Every row comes from one small tree of marks. Brackets hold a mark, then the marks that hang from it, in the order of their numbers. Every link used is in the known rows. Which tree was each row made from?
Known rows:
[q433 q150]: [-2.34  0.08  0.81 -1.31  2.57 -1.01 -2.53 -1.58 -3.36 -2.52 -0.90  2.31
  2.73 -1.74 -1.43  1.55 -0.27  1.59  4.97  0.39 -2.27  1.33  2.67 -0.51]
[q433 [q150 q198]]: [-2.76 -0.66  0.89 -0.78  2.71  0.84 -2.26 -2.05 -2.75 -2.66 -1.44  5.11
  3.21 -1.49 -2.24  3.56  0.19  0.75  3.63  0.14 -1.94  2.43  2.17  0.16]
[q198 [q150 q433] [q236 [q609 [q932 q382]]]]: [-1.45  0.42  0.92  0.20 -0.71  1.58  0.52  0.54 -0.01 -0.40  0.23  0.93
  1.57  2.44 -0.77  1.44  1.62 -0.50 -2.94  2.57 -2.52 -1.82  0.47  0.93]
[q236 [q198 q150] [q609 [q932 [q382 q141]]]]: [-0.87 -0.55  0.18 -1.57 -0.89 -1.38  0.70  0.69 -2.26  0.83  1.28 -1.67
  0.90  2.16 -1.69  1.00  3.14  0.99 -1.56  1.24  0.33 -0.45  1.76 -0.59]
[q609 [q236 [q198 [q150 q433]]] [q932 [q382 q141]]]: [-0.34 -0.70  0.09 -0.24 -0.64  1.34  0.22  1.35 -1.73  0.23  0.48 -4.45
  2.10  1.60  1.67  1.28 -0.03  2.67 -0.62  1.85  0.93 -0.98  1.62 -1.26]
[q236 [q198 [q150 q433]] [q609 [q932 [q382 q141]]]]: [-0.74  0.27  0.50 -0.73 -0.76 -0.80  0.55  0.32 -1.71  0.32  0.67 -2.31
  0.39  2.50 -1.44  1.77  3.03  1.11 -2.95  0.72 -0.51 -1.31  1.21  0.12]
[q609 q932]: [-1.29 -0.41 -0.36 -1.21  0.79 -1.58 -0.95  0.08 -2.72 -1.00 -0.08 -1.41
  0.96  0.01  1.29  1.06 -0.34  2.57  5.76  2.80 -0.75  1.03  3.22 -1.57]
[q627 [q141 [q382 [q932 q609]]]]: [-0.39 -0.99 -0.09 -3.43  0.96 -2.76 -0.26  0.43  0.50 -0.61  0.81 -7.59
  0.38  0.70  5.47 -0.37  0.13  4.57  4.04  2.50 -0.13  3.16  2.05 -3.47]
[q382 [q932 q609]]: [-1.17 -1.11  0.46 -2.84  1.25 -1.47 -2.17  1.02 -0.84 -0.86  0.49 -2.27
  0.97 -1.02  2.22 -0.50  0.30  3.75  4.65  3.34  0.04  1.77  2.31 -2.09]
[q339 [q433 [q150 [q198 [q236 [q609 q932]]]]]]: [-3.08  0.62  1.35 -0.08  0.82  0.73 -1.07 -1.18 -2.60 -3.77 -1.00  5.24
  2.84 -0.29 -3.18  4.57  1.88  0.29 -0.02 -0.75 -2.09  0.37  2.65  0.36]
[q198 [q150 q433] q236]: [-1.43  0.18  0.38  0.74  1.64  2.00 -0.52 -0.75 -0.45 -0.90 -0.83  1.24
  2.76  1.23 -3.38  0.60 -0.69 -0.25  0.01  2.54 -3.70 -1.19  0.54  1.51]
[q932 q382 [q609 q236]]: [-1.16 -1.40 -0.66 -2.95  0.86  1.34 -2.08  1.86 -1.14 -1.01  0.75 -1.74
  1.79 -0.76  3.90 -0.69 -0.23  4.49  3.91  4.18  0.24  0.75  1.90 -1.47]
[q150 [q198 [q236 q609]] q433]: [-2.60  0.04 -0.41 -0.03  1.39  2.85 -0.49 -1.46  0.44 -1.30 -0.96  3.01
  2.82  0.70 -3.02  3.84  1.81 -0.76  0.14  2.80 -3.14  0.88 -0.05  2.76]
[q141 [q382 [q932 [q609 [q236 q198]]]]]: [-0.91 -1.59 -0.04 -2.68  2.69 -1.29 -0.97  1.35  0.33  0.25  0.91 -6.17
  2.63 -0.79  2.29 -0.19  0.35  3.82  2.75  3.44 -0.03  1.26  1.89 -2.42]
[q433 [q150 [q198 q236]]]: [-3.11 -0.72  0.86 -0.57  2.14  1.94 -1.50 -1.66 -1.79 -2.17 -1.04  6.12
  4.46 -0.98 -2.94  3.69  0.61 -0.28  2.58  0.63 -1.91  2.10  1.72  0.86]
[q141 [q382 [q932 [q609 [q236 [q198 q150]]]]]]: [-0.68 -1.78  0.44 -2.16  2.73 -1.04 -0.87  1.41  0.27  0.33  0.76 -5.51
  2.56 -0.26  1.50 -0.43  0.09  3.23  0.94  3.10 -0.34  0.74  1.69 -2.40]
[q382 q141 [q932 q609]]: [-0.39 -1.16  0.60 -3.33 -0.39 -1.50 -1.64  0.86 -0.89 -0.12  1.04 -4.67
 -0.17 -0.08  4.10 -0.82  0.13  4.78  3.78  1.98  1.32  2.02  2.16 -3.02]
[q627 [q141 [q382 [q932 [q609 [q236 [q198 q150]]]]]]]: [-0.28 -1.66 -0.03 -2.93  1.08 -1.95  0.10  0.95  0.36  0.16  0.94 -7.62
  2.10  0.83  2.51 -0.53  0.38  3.20  1.15  2.40  0.25  2.22  1.72 -2.72]
[q433 [q150 [q198 [q236 [q609 [q932 q382]]]]]]: [-3.08 -0.48  1.37 -0.90  0.24  2.00 -0.62 -0.57 -1.39 -1.77 -0.26  5.82
  3.41  0.02 -0.35  4.37  2.14  0.00  0.46  0.58 -0.81  1.69  1.66  0.19]
[q236 [q198 q150] q609]: [-1.55 -0.72 -0.62 -1.70  1.78 -1.81 -0.57 -0.61 -2.65  0.23  0.46  0.45
  2.79  0.29 -6.90  0.21  2.90 -0.94  0.18  2.15 -2.04 -0.06  1.53  1.41]
[q198 q236]: [-1.99 -0.50 -0.96 -1.35  1.48  0.84 -0.52 -0.38 -1.06 -0.46  0.28  0.71
  3.52 -0.13 -1.88  0.04 -0.01  0.66  5.16  3.99 -2.07  0.95  1.53  0.53]

Write each row's tree:
[-1.99 -1.16 -0.32 -1.38 -0.90  2.47  0.70 -0.04 -0.11  0.01  0.64  2.22
  2.10  1.58  0.83  3.06  2.23  0.56  0.91  2.79  0.03  2.12  0.89  0.05] : [q150 [q198 [q236 [q609 [q932 [q382 q141]]]]]]
[-0.29 -1.69 -0.30 -2.74 -0.15  1.49 -1.06  1.82 -1.25  0.24  1.19 -2.99
  1.73  0.65  2.13 -0.64  0.22  4.27  0.51  2.38  1.41  0.17  1.55 -1.49] : [q932 [q382 q141] [q609 [q236 [q198 q150]]]]
[-1.07 -0.10 -0.23 -2.59 -1.39 -1.62 -0.24  0.53 -2.01 -0.26  1.22 -2.56
 -0.43  1.12  3.47  0.74  2.17  2.55  2.67  2.39  0.09  0.88  2.13 -1.74] : [q236 [q609 [q932 [q382 q141]]]]
[-1.12 -0.02 -0.29  0.23  3.08 -0.25 -1.00 -1.19 -2.25 -0.63 -0.91 -0.64
  2.50  0.52 -5.66  0.95  0.21  0.88  1.30  1.50 -2.74 -0.68  1.33  1.30] : [q236 [q198 [q150 q433]]]
[-0.26 -1.05 -0.06 -2.08 -0.08  1.89 -1.16  1.51 -0.84 -0.12  0.72 -3.58
  1.30  0.96  2.30 -0.12  0.08  4.43 -0.52  1.95  0.71 -0.58  1.11 -0.92] : [q932 [q382 q141] [q609 [q236 [q198 [q150 q433]]]]]
[-1.53 -0.12 -0.30 -2.36 -0.56 -1.59 -0.45  0.64 -2.06 -0.64  0.94 -1.30
  0.18  0.67  2.50  0.93  2.25  2.09  3.15  3.10 -0.59  0.76  2.21 -1.25] : [q236 [q609 [q932 q382]]]
[-2.27 -0.05 -0.42  0.63  2.10  3.44 -0.69 -1.63  0.35 -1.57 -1.48  2.68
  2.97  0.58 -2.36  3.78  0.21  0.26  1.77  2.75 -3.09  1.07  0.21  2.20] : [q150 [q198 q236] q433]
[-3.34 -0.60  0.86 -1.09  1.52  1.52 -1.35 -1.57 -1.69 -1.95 -0.62  6.48
  4.30 -0.94 -3.43  3.64  1.93 -1.12  1.38  0.67 -2.01  2.00  1.53  1.26] : [q433 [q150 [q198 [q236 q609]]]]
[-2.06 -0.25 -0.44 -1.90 -0.95  0.46  0.51  0.91 -0.60  0.04  1.30  0.42
  2.33  1.06  0.72  0.76  2.28  0.50  2.18  3.90 -0.86  0.41  1.51 -0.02] : [q198 [q236 [q609 [q932 q382]]]]
[-0.50 -0.24  0.00 -1.54 -0.88 -0.49 -0.13  0.62 -2.13 -0.50  0.63 -3.46
 -0.64  1.48  5.83  1.00 -0.33  4.65  4.62  2.05  0.79  1.07  2.60 -3.00] : [q609 [q932 [q382 q141]]]
[-1.20  0.29  0.40 -0.50  0.08 -0.73  0.30  0.44 -1.71 -0.04  0.41 -0.99
  0.99  2.01 -2.44  1.92  3.11  0.58 -2.38  1.40 -1.19 -1.48  1.26  0.61] : [q236 [q198 [q150 q433]] [q609 [q932 q382]]]
[-0.38 -0.82 -0.16 -3.21 -0.31  0.38 -1.44  0.99 -1.17 -0.72  0.96 -2.79
 -0.83  0.81  5.54 -0.43 -0.11  6.00  3.86  2.21  0.80  1.17  1.96 -2.43] : [q932 [q382 q141] q609]
[-0.60 -1.74  0.09 -3.41 -0.35 -0.79 -1.43  1.47 -0.89  0.53  1.36 -5.48
  1.93 -0.56  2.04 -0.94  0.54  3.88  2.47  2.42  2.11  1.62  1.94 -2.32] : [q382 q141 [q932 [q609 [q236 q198]]]]
[-0.52 -1.63  0.30 -3.45 -0.52 -0.74 -1.82  1.43 -0.79  0.05  1.24 -5.41
  1.22 -0.69  3.93 -1.14 -0.13  4.25  3.27  2.69  1.69  1.83  2.00 -2.86] : [q382 q141 [q932 [q609 q236]]]
[-1.76  0.34  0.35 -0.06  0.74  1.21 -0.28 -0.56 -0.30 -0.59 -0.19  1.60
  2.57  1.34 -4.16  0.61  1.32 -1.53 -2.00  2.67 -3.85 -1.41  0.19  2.12] : [q198 [q150 q433] [q236 q609]]
[-1.18 -0.62  0.64 -1.08 -1.75  0.86  0.93  0.85 -0.68  0.57  1.27  0.50
  1.65  2.45 -0.06  0.24  1.73 -0.15 -1.80  2.45 -0.79 -0.52  1.06 -0.44] : [q198 q150 [q236 [q609 [q932 [q382 q141]]]]]
[-0.22 -1.26  0.82 -2.15 -0.15 -0.17 -1.47  1.24 -0.48  0.19  0.72 -5.36
  1.44  0.24  1.34 -0.45  0.16  3.47 -0.24  1.56  1.09  0.35  1.32 -1.71] : [q382 q141 [q932 [q609 [q236 [q198 [q150 q433]]]]]]
[-3.26 -0.55  1.20 -0.90  0.58  1.27 -0.96 -1.01 -1.81 -1.84 -0.46  6.17
  3.93 -0.54 -2.47  4.25  2.02 -0.93  0.85  0.60 -1.36  1.73  2.00  0.74] : [q433 [q150 [q198 [q236 [q609 q932]]]]]
[-2.48  0.07 -0.13  0.18  0.47  2.60 -0.11 -0.92  0.33 -1.25 -0.82  2.82
  2.49  1.09 -1.99  4.33  1.99 -0.63 -0.33  2.65 -2.44  0.62  0.44  2.25] : [q150 [q198 [q236 [q609 q932]]] q433]
[-0.85 -1.51  0.16 -2.77  2.46 -1.21 -1.32  1.33  0.40 -0.27  0.79 -6.13
  1.88 -0.89  4.23 -0.45 -0.37  4.20  3.50  3.78 -0.39  1.48  1.94 -2.97] : [q141 [q382 [q932 [q609 q236]]]]
[-0.62 -1.52 -0.78 -3.26 -0.14  1.22 -1.19  1.77 -1.20  0.16  1.38 -3.81
  1.74  0.17  3.01 -0.49  0.48  4.90  2.31  2.73  1.69  0.72  1.74 -1.54] : [q932 [q382 q141] [q609 [q236 q198]]]
